Known rows, with every step that occurs
N/Q/V: [  8  -3   6 -26  10  -5  -9 -10 -23  -6   0   0 -24   2 -11  -9   0   1
 -22 -20  10 -15  -2  -2  -2]
C/N/V/Q: [-15   8   0  -9   0 -15  -5  -1  51  -4   3 -14  28   7  -2  -3   3   6
 -18 -12 -11  -6  28  -3  -3]
V/Q/N/A: [-35  -6 -15   3  13  -2 -30   5  10  -2   7   7  -8  36 -35 -11   1  -6
   0   7 -23  -2   9  13   5]
V/Q/C/N/A/F: [-19   6  13  36  24 -24 -30   4  77 -18   7 -16  24  21  -3 -49  15  -8
  31  10 -51  19  29 -12 -11]
N/Q: [ -5   1   0 -28   1   1   5  -3 -11 -13   5  -5  -6   7  -9   9   3   3
 -20 -16   4  -4   3  -4   4]
V/Q/N: [-22  -5  -8  -1   2 -10 -14   9  13   5  -3  12  15  23 -31   7  10   4
  14   3  -7 -17   7  16   1]
C/Q: [  0   2  10 -17   2  10 -19  10  -3  12  24  -2 -18  -4   0  15  -1  -3
 -13  -1   2   4  13   1  -6]
C/N/G/Q: [-10   9   1 -19 -13   7   5   3  54  14  64  -5  10   4   6 -27   7  -6
  14 -12  10  10  12 -13   7]
V/Q/C/N: [ -6   4   3  39   1 -43 -10   3  75   3   9 -11  26  16  -3 -11  10   0
  24  -1 -28  10  17  -7 -13]
V/Q: [ -6  -3   0  -1  -4  -6  -7  -5  20   1 -23   4  24   5  -9  -3  11  15
  12   5  -2 -15  15  10  -2]
G/Q/A: [ -5  -7   5  -6   6  -6  -4  11 -26  29  17   0 -22 -17 -20 -11  -7 -34
  34  -5   3 -14   0  12  -8]
G/Q/C: [  1   0   3  12  14 -21  -9  -1  -5  23  40 -11 -14  -7 -14  -8  -1 -30
  30  -6 -12  15  -9  -6  -5]
V/Q/C/N/G: [ -9   7   3  39 -17 -37  -2   1  89  -6  40 -10  38  21   3 -12  21  25
  37  -5 -16  14   8  -4   1]
A/F: [  0   3  16  -9  12  11  -5   6  -1 -14 -16   0  23  -7   3 -22  14   1
  21   7  -8  -7  10  -1  -2]
A/Q/C/N: [ -5   3  18  43  -2 -49   2  18  24  -9  23 -25  23   7   5  -2   3  15
  17 -12 -21  29   5 -14 -13]
A/Q/G: [-15  -7  20  31   3 -19   9  -6 -26 -19  19 -24  13   1 -13   6  10  34
  -3 -13   0  15  -8  -3   2]
G/Q/A/F: [ -5  -4  23 -16  17   3  -9  17 -25  17   2   0   1 -23 -17 -35   7 -32
  54   2  -4 -22  11  10 -12]
C/N/G/Q/A/F: [-12   4  23 -10  -1   2   1  22  38   8  45  -7  21  -9  -1 -48  16 -15
  59  -6   0 -10  17  -2  -3]
Q/N: [-17  -2  -7   1   7  -3  -7  13  -9   4  18   8  -9  20 -21   8  -1  -9
   1  -2  -6  -1  -7   6   4]
C/N/A/Q: [-23   2   9  11   2 -13 -10  12  19 -16  17 -21   2  17   3 -24  -6  14
 -19  -6 -17  27  20 -14  -3]
Q/C/N/A/F: [-13   8  14  35  29 -19 -25   9  54 -17  27 -22   3  17   6 -48   5 -23
  19   5 -50  35  14 -23 -10]
C/N: [ -4   5   0   5  -2  -8   1   6  53   2  13  -4   6   8   9 -15  -2  -6
  -9  -4  -7   9  16 -13  -6]
G/Q/N: [-21  -3  -8 -24  13   5 -10  12 -17  26  40   8 -19  11 -33  -4  -3 -33
   9  -6   1  -3  -2   5   4]
A/Q/N/G: [-24  -2   8   3 -17 -12   6  22 -30 -18  38  -2  25  21 -19  13  14  43
  19 -12  11   5 -14  11  14]

Rows
[-10   2  -1 -11   3  -8  -4  -7   2  -5 -11 -10  21  -4 -11  10   5  11
 -10  -9  -3 -15  11  10   2] => N/V/Q
[ -7  -4   5  -7 -12  -1   3  11 -16  18  49  -2 -10 -11 -13 -12   4 -12
  48  -9  16 -12  -9  13   5] => N/G/Q/A
[  4   2   7 -22   8 -11  -7  -6  31  -5  12  -5 -16  11  -2 -24  -2  -4
 -30 -23   3  -6  13 -16  -8] => C/N/Q/V
[ -1   3   3  14  -3 -15  -1  -3   5  12  71 -10  -2  -2  -7  -8  10  -8
  43 -10  -1  19 -18  -4   8] => N/G/Q/C
[ -7  -1  22 -14   2   9  -2  16 -15   5  33   0  14 -18 -10 -35  17 -11
  67  -1   8 -18   1  11   2] => N/G/Q/A/F
[ -8  -9   5  16  -5 -21  -7   9   2   8 -27   4  13  -6 -18  -3   5   2
  36   4  -4 -30  10  23 -10] => V/Q/A
[-18  -3   7   7   3  -7 -11   7 -34 -18   3 -16  -4   8  -6 -10  -4  21
 -10  -2 -10  18   4   0   2] => N/A/Q
[-19   1  -8   1 -11   1   1  12   2  -7  48   7   4  26 -16   7   9  14
  16  -6   4   2 -16   8  17] => Q/N/G
[-22   2  -8 -11  14  -6  -6  11 -29  -4  28  -5 -11  12 -24  21  -8 -13
 -20 -16 -10   1 -12   6   9] => Q/N/V
[ -2  -3  33  -7  13   6 -25  30 -20   6   4  -2  -6 -16  -6  -4   7 -15
  33   6  -9 -16  19  12 -17] => C/Q/A/F
[-26  -1   7  -9   7 -18   0  22 -61 -16  20 -15  11   9 -27  28  -3  18
 -17 -23  -2   4  -8   9   7] => A/Q/N/V
[-24   1  -7 -35  19   5  -9   9 -37  19  52  -5 -21   4 -35  10 -10 -34
 -12 -19  -2   0  -7   5   8] => G/Q/N/V
[ -7  -7  22   8   8 -11 -13  14   3  -6 -42   4  36 -10 -16 -22  20   2
  57  11 -11 -36  20  21 -13] => V/Q/A/F
[-12   6  -3  44  15 -29 -19   3  54  -4  44 -21 -22  23   3 -26 -11 -24
   0  -2 -43  43   4 -20  -6] => Q/C/N/A
[-15  -7   3  29   5 -11  -2 -20  26  -6   4 -10  15   9 -20  -5  17  17
   5  -2  -7  -5   5   4   2] => V/Q/G
[-25   3   5  19  10 -21   1 -17  59 -11  29 -28  21  10 -15  -5   9   9
 -25 -19 -19   6  16  -9   1] => C/N/V/Q/G
[  7  -1   6 -19   0   9 -11 -12  -8  19  47   5 -16  -7  -6 -32   6  -3
  23 -13  24  -9 -10   3   7] => N/G/Q/V
[ 10  -4   6 -19  16   4 -18 -12 -17  29  16   5 -28 -11 -14 -30  -5 -25
   7  -9  14 -12  -1   1  -7] => G/Q/V
[ -9  10   1  -9   4  -9   2   4  33  -6  23 -18   6   0   7  -1  -8  -9
 -30 -18 -10  10  12 -13  -1] => C/N/V
[ -2  -2   3  34   3 -35 -11  -3  25   2  -5  -6  21   6 -13   2  11   6
  34   2 -20   0   1   7  -7] => V/Q/C
[ -7   6  19  44 -19 -43   9  16  30 -21  54 -25  34  13  10  -3  15  39
  29 -16 -10  32  -5 -12   0] => A/Q/C/N/G
[-33  -3 -14 -22  23  12 -26   7 -20  19  51   2 -43  24 -38 -21 -12 -42
  -3  -2 -15  14   0   2   7] => G/Q/N/A
